Each row was made from one walk, in order. Every step used is in the known rows, and no mark comes twice. Write each row's walk.
In the rows, zero is written as 128.
Known rows:
rezevep/muza/poni: [126 157 109 104 149 135 181 182 159 175 170 115 158 143 165 209 159 122
 184 128 126  89  93]
novo/muza/rotu/tukon: [138 130 124 134 123 127 176 129 157 140 135 130 215 131 108 169 150 123
 105 139 173  71  99]
rotu/fumo: [117 108  75 107 138 132 169 121  89 147 110 151 101 156 128 163 157 118
 123  91 140 110 132]
novo/muza: [140 148 127 136  94 100 209 145 138 175 145 140 202 132 141 198 155 101
  84 118 139  85 112]
tukon/muza/poni/rotu: [157 125  89 112 107 141 145 126 143 151 161 135 157 119 137 119 150  72
 139 129 133 174 126]
muza/fumo/novo: [129 189 154 154 126 104 151 146 141 168 148  93 152 138 139 211 145 116
 111 105 153  96 137]
tukon/muza/poni/rotu/fumo/novo: [163 114  71  87 104 131 148  96 114 136 135 115 108  99 137  82 135  79
 128 116 145 150 124]
tukon/muza/rotu/fumo: [108 108  69  89 151 160 155 138 117 154 128 132 121 150  85  93 120  93
 107 119 170 139 103]
muza/rotu: [104 140 119 128 140 133 156 171 149 169 164 129 142 181 115 188 135 121
 133 133 158 107 120]
muza/poni/rotu/tukon: [171 113  98 137 120 131 122  94 141 112 137 140 155 130 148 152 185 120
 187 128 138 138 144]
poni/muza/fumo: [107 162 158 174 152 114 135 136 169 148 122 115 123 153 165 252 159  79
 140 108 150 125 143]
tukon/muza/fumo/poni/rotu: [141 176 123 140 115 148 154 126 165 158 147 133 149 127 116 130 158  86
 104 145 145 197 111]
rotu/fumo/poni/muza: [104 120  88 113 156 122 164  86 131 133 105 147  46 161 136 171 160  99
 135 128 151 125 121]
novo/muza/fumo: [133 178 167 154 114 121 177 147 170 161 129 128 238 122 139 212 169  90
  83 120 149  93 106]
poni/muza/rotu: [ 96 132 131 143 148 110 149 150 167 158 143 118  95 174 152 224 137  94
 153 129 161 107 133]
poni/rotu/muza: [154 115 110 152  87 126 177 142 101 159 131 139  91 130 171 111 156 133
 142 117 137 145 161]
fumo/poni: [116 159 105 128 131 115 182 135 143 173 167 146 108 172 115 186 156 117
 127 151 137 132 113]
poni/rotu/tukon/muza/fumo/novo: [185 147 106 162  95 109 147  92 125 128 119 101 137  92 138 126 149 121
 124 107 152 151 149]
rotu/tukon/muza: [149 116  64 140 142 126 170 109 105 144 136 124 153 131  95 128 148 104
 126 105 153 136 128]
muza/poni/rotu/fumo/novo: [161 119  94  99 102 119 133  93 117 126 124 125 100 118 159 128 159 114
 156 115 138 115 141]
rezevep/tukon/muza/rotu/fumo/novo: [123 130  73  82 127 125 189 152 140 206 156 139 138 154 112 128  95  74
  97 105 183  85 122]
poni/rotu/tukon/muza: [178 112  70 152  94 121 165  98 105 138 124 140 128 112 133 123 157 120
 137 109 135 171 148]
rezevep/rotu: [141 160 106 113 124 112 157 194 122 199 192 134 117 159 169 211 149  95
 109  91 133 127 111]
novo/muza/fumo/poni/rotu/tukon: [168 175 152 160  99 128 171  89 183 122 112 141 210 108 132 165 188 122
 101 155 154 127 108]
poni/rotu: [157 137 106 151  78 106 175 136 118 169 138 149 106 145 173 189 159 126
 140 110 114 149 157]

Which walk is each row?
[151 107  79 123  91 122 164 106  94 142  97 159  77 139 160 149 162 133
 133  98 123 142 152]	poni/rotu/fumo
[153 150 126 132 100  89 186 124 140 151 146  95 179 115 120 164 124 128
  96 129 179  42 110]	fumo/novo/muza/rotu/tukon
[108 151 115 140 144 102 177 117 160 159 150 134  69 170 147 217 155  91
 141 150 142 127 123]	fumo/poni/muza
[117 118  77  83 135 134 163 131 108 160 139 104 101 131  94  91 103  99
  93 113 175 115 106]	tukon/muza/rotu/fumo/novo
[168 134  76 137 105 127 173  85 134 136 140 146 105 128 112 114 161 120
 131 150 142 175 124]	fumo/poni/rotu/tukon/muza
[152 165 129 128  76  67 217 136 125 182 156 104 166 112 150 192 127 108
  73 118 147  53 122]	fumo/novo/muza
[150 171 136 165 126 141 131  98 169 122 123 140 144 140 125 173 187 137
 146 147 146 161 130]	muza/fumo/poni/rotu/tukon
[123 114 114 124 156 157 146 148 122 144 158 121 145 147 136 101 159  95
 159 131 159 115 129]	rotu/muza/poni
[153 111  69  85 114 146 169 124 147 180 143 177 162 136 141 122 147  52
 135 107 147 140 136]	rezevep/tukon/muza/poni/rotu/fumo
[149 157 103 136  89 116 181 120 144 163 155 159  87 157 144 171 164 132
 135 153 123 156 129]	fumo/poni/rotu
[154 160 138 111  97  89 187 123 147 160 166 100 197 108 149 178 139  87
 101 134 152  55 110]	fumo/novo/muza/poni
[178 158 136 120  65  83 183 110 150 160 155 109 177  93 171 167 148  99
 108 137 140  80 124]	fumo/novo/muza/poni/rotu
[104 136  92  93 154 153 187 187 136 166 127 121 105 151 143 174 134 154
 157 116 148  80  84]	rezevep/muza/rotu/fumo
[155 153 102 153 144 120 145 106 124 133 130  89 166 111  96 133 140 100
 112 103 171 122 129]	rotu/tukon/muza/fumo/novo
[153 191 125 154 129 142 173 140 178 144 127 122 137 122 161 191 180 166
 174 139 132 127 100]	rezevep/muza/fumo/poni/rotu/tukon
[124 163 120 143 143 144 153 153 148 167 144 117 182 136 109 159 147  75
 100 110 151 164 117]	tukon/muza/fumo
[130 142  79 116 119 114 208 169 143 224 178 162 179 163 128 181 123  54
 103 101 149 122 135]	rezevep/tukon/muza
[148 136 105 142  96 133 185 126 127 152 147 147  78 142 146 101 160 133
 137 159 139 158 136]	fumo/poni/rotu/muza
[174 125 100 116  57  87 198  92 101 146  99 133 105  95 173 143 146 127
  90 100 135  94 137]	poni/rotu/fumo/novo/muza
[149 104  88 105 117 146 127 101 129 121 116 155 120 136 155 135 176 108
 166 116 128 141 135]	muza/poni/rotu/fumo
[138 185 149 159 115 137 147 128 177 147 140 141 137 150 141 188 179 126
 129 148 137 167 125]	muza/fumo/poni/rotu
[127 178 145 126 155 160 140 192 145 174 179 119 121 146 154 132 158  97
 106 125 167 148  93]	rezevep/rotu/muza/fumo/poni
[168 140 137 123  78 119 173 119 167 147 147 147 210 110 166 171 175  87
 123 142 129 112 116]	novo/muza/poni/rotu
[ 97 126  93  91 158 157 151 127 142 141 130 147  92 179  89 131 145 130
 130 148 171 114  96]	muza/rotu/fumo/poni
[101 120 109 116 147 103 146 116 133 142 112 101  45 149 153 185 117 106
 134 115 175  78 134]	poni/muza/rotu/fumo/novo
[142 178 145 129 135 128 140 197 120 178 175  87 114 123 177 142 135 102
 101  92 168 116 117]	rezevep/rotu/muza/fumo/novo
[162 116 116 102  89 134 166  97 143 128 110 157 189 101 159 138 178  91
 117 129 134 112 112]	novo/muza/poni/rotu/fumo
[165 138  87 147 104 119 169  87 139 134 134 153  97 144 128 154 177 145
 152 150 135 148 134]	fumo/poni/rotu/tukon
[138 154 101 146 164 153 144 101 150 127 132 123 170 132  78 125 164  99
 121 133 169 158 105]	rotu/tukon/muza/fumo/poni
[146 145  85  81 119 103 158 159  86 178 160 116  64 133 169 166 128 109
  95  75 148  97 112]	rezevep/rotu/fumo/novo
[142 131  99 100  97  92 203 102  94 154 108 120 128 109 139 150 133 113
  76  98 154  55 116]	rotu/fumo/novo/muza
[158 161 104 127 155 142 125 160 134 160 164 115 167 120 130 157 155  82
 105  85 160 160 100]	rezevep/rotu/tukon/muza/fumo
[165 132  75  96 159 143 123 148 130 152 184 120 161 121 131 128 154  67
 131 101 155 148  95]	rezevep/rotu/tukon/muza/poni
[125 161 150 157 136 128 157 155 118 156 141  87 130 126 144 128 139 119
 117 112 173  97 141]	rotu/muza/fumo/novo
